Every row comes from one small tree of marks. Brackets hold a mark, then the marks that hang from it, in alphabetical order. Every link used is in the known rows. Which tree was each row made from?
Known rows
{gora {sidif {lefa dezo fasut} vemav}}: 11, -11, 30, -5, 5, -11, -7, -29, 0, -25, 5, 6, -21, -17, -8, 19, -43, 1
{burif {dezo {lefa fasut sidif}} vemav}: -2, -27, 17, -13, 11, -21, -43, -10, 2, -19, -4, -48, -3, -45, -5, -5, -29, 10
{fasut lefa}: 6, -5, -4, -5, -4, -4, -17, -3, 4, -10, -3, -6, 5, 6, 2, -4, -6, -8
{vemav {burif {dezo {lefa fasut sidif}}} zegi}: -12, -36, 25, -23, 10, -6, -49, -29, 0, -32, 12, -13, -1, -35, -11, 13, 15, 5
{lefa dezo fasut sidif}: 16, 5, 9, -9, 20, -18, -38, -4, 18, -2, 15, 1, -20, -15, -20, 14, -38, 4
{dezo {burif {vemav zegi}}}: -20, -24, 13, -16, 5, 3, -16, -42, -8, -22, 39, -10, -13, -20, -25, -1, 4, 23
{vemav {burif dezo} zegi}: -16, -26, 18, -17, 3, 8, -13, -34, 4, -33, 17, 7, 10, -17, -7, 7, 40, 18
{gora {sidif {lefa fasut} {vemav {burif dezo}}}}: -9, -25, 43, -16, 2, 0, -2, -32, 12, -42, -4, 11, -4, -25, -3, 16, 5, 2
{sidif {lefa dezo} vemav}: 4, -2, 27, 5, 12, -15, -8, -38, -7, -32, 0, -6, -8, -5, 5, 14, -30, 10
{lefa {dezo burif} fasut sidif}: 3, 10, 20, -23, 27, -22, -40, -20, 24, -12, 26, 12, -28, -14, -32, 21, -32, 9
{sidif {lefa fasut} vemav}: 9, 7, 29, 8, 14, -13, -4, -24, -7, -5, 3, -8, -13, -11, 9, -7, -23, -13
{burif {vemav zegi}}: -7, -29, 1, -1, -3, 5, -14, -27, -16, -11, 28, -21, -5, -20, -14, -8, -3, 18
{fasut {lefa {dezo burif} sidif}}: -6, -3, 13, -26, 10, -18, -52, -28, 24, -40, 15, 4, -15, 0, -28, 25, -25, 14
{lefa dezo fasut {sidif vemav}}: 2, 7, 26, 0, 31, -18, -46, -19, 19, -4, 19, -12, -31, -25, -28, 19, -57, 12
{burif vemav}: -4, -16, 0, 0, 1, 2, -4, -7, -3, -7, 9, -19, -3, -13, -8, -7, -16, 9
{burif dezo}: -2, -2, 10, -7, 3, -9, -4, -7, 6, -13, -6, -8, 11, -15, 7, -2, 12, 14
{burif {dezo {lefa fasut sidif}} {vemav zegi}}: -6, -39, 18, -14, 7, -18, -53, -28, -13, -24, 14, -48, -4, -52, -10, -5, -17, 18
{fasut {lefa dezo sidif}}: 6, -8, 1, -11, 4, -15, -50, -10, 16, -29, 4, -6, -7, 0, -15, 19, -32, 9

Write each row's tree
-19, -25, 40, -20, -4, -2, -15, -67, -11, -57, 28, 15, -24, -15, -22, 34, -11, 27
{gora {sidif {lefa {dezo burif}} {vemav zegi}}}
4, -18, 38, -7, 23, -3, -22, -61, -4, -34, 34, 9, -18, -16, -12, 14, -13, 1
{sidif {lefa dezo fasut} {vemav burif zegi}}
-12, -21, 19, -21, 16, -15, -41, -18, 2, -16, 15, -29, -22, -30, -25, 6, -35, 1
{dezo {burif vemav} {lefa fasut sidif}}
-20, -17, 21, -1, 3, -2, -59, -34, 1, -25, 22, -23, -18, -13, -18, 11, -20, 16
{fasut {lefa {sidif {vemav zegi}}}}
-35, -26, 30, -5, 11, 14, -44, -38, 7, -30, 30, -3, -20, -16, -30, 27, 1, 19
{lefa {sidif {vemav burif zegi}}}
-23, -39, 14, -19, -1, 0, -21, -43, -25, -28, 25, -28, -8, -27, -17, 2, -2, 16
{dezo {burif {vemav zegi}} lefa}
-30, -32, 27, -10, 7, 10, -60, -41, 12, -38, 27, -8, -16, -10, -29, 22, -6, 12
{fasut {lefa {sidif {vemav burif zegi}}}}
-27, -43, 34, -9, -15, 21, -5, -48, -12, -52, 17, 16, -10, -9, -11, 27, 16, 9
{gora {sidif lefa {vemav burif zegi}}}
-2, -5, 29, -2, 27, -14, -56, -38, 6, -9, 38, -13, -34, -32, -32, 18, -44, 19
{lefa dezo fasut {sidif {vemav zegi}}}
-35, -11, 35, -10, 13, -11, -41, -28, -1, -29, 3, -25, -23, -20, -19, 25, -26, 13
{dezo burif {lefa {sidif vemav}}}
-19, -23, 33, -6, 24, -2, -44, -17, 9, -16, 4, -18, -20, -25, -20, 20, -28, -8
{dezo {lefa fasut {sidif {vemav burif}}}}
-1, -7, 35, -1, 18, 0, -4, -31, 4, -19, 8, 8, -11, -7, 0, 3, -6, -16
{sidif {lefa fasut} {vemav burif}}
-11, -24, 15, -21, 12, -6, -25, -54, -4, -32, 44, -6, -17, -24, -34, 10, -15, 32
{lefa {dezo {burif {vemav zegi}}}}
-23, -17, 31, -8, 23, 0, -43, -31, 25, -36, 16, 2, -22, -13, -33, 39, -30, 22
{lefa dezo {sidif {vemav burif}}}
-33, -41, 25, -12, -7, 27, -13, -36, 1, -31, 26, 13, -17, -19, -31, 28, 7, 16
{gora {sidif {vemav burif zegi}}}
31, 6, 13, -5, 12, -21, -4, -20, -4, -13, 4, 8, -4, -2, 9, 1, -22, -13
{sidif {lefa dezo fasut}}
-10, 11, 38, -14, 39, -22, -48, -34, 26, -15, 30, -2, -40, -25, -40, 24, -50, 17
{lefa {dezo burif} fasut {sidif vemav}}
-6, -17, 34, -3, 16, -2, -8, -46, 4, -47, 5, 8, -6, -1, -4, 25, -13, 8
{sidif {lefa dezo} {vemav burif}}
14, -4, 32, 2, 19, -16, -21, -53, -15, -20, 28, -5, -19, -20, -3, 4, -28, 4
{sidif {lefa dezo fasut} {vemav zegi}}
-6, -30, 11, -26, 9, -9, -41, -57, 0, -41, 40, -13, -13, -17, -33, 5, -21, 24
{fasut {lefa {dezo {burif {vemav zegi}}}}}
-9, -9, 27, 2, 20, -14, -43, -9, -2, -2, -1, -33, -22, -28, -11, 10, -44, -6
{dezo {lefa fasut {sidif vemav}}}
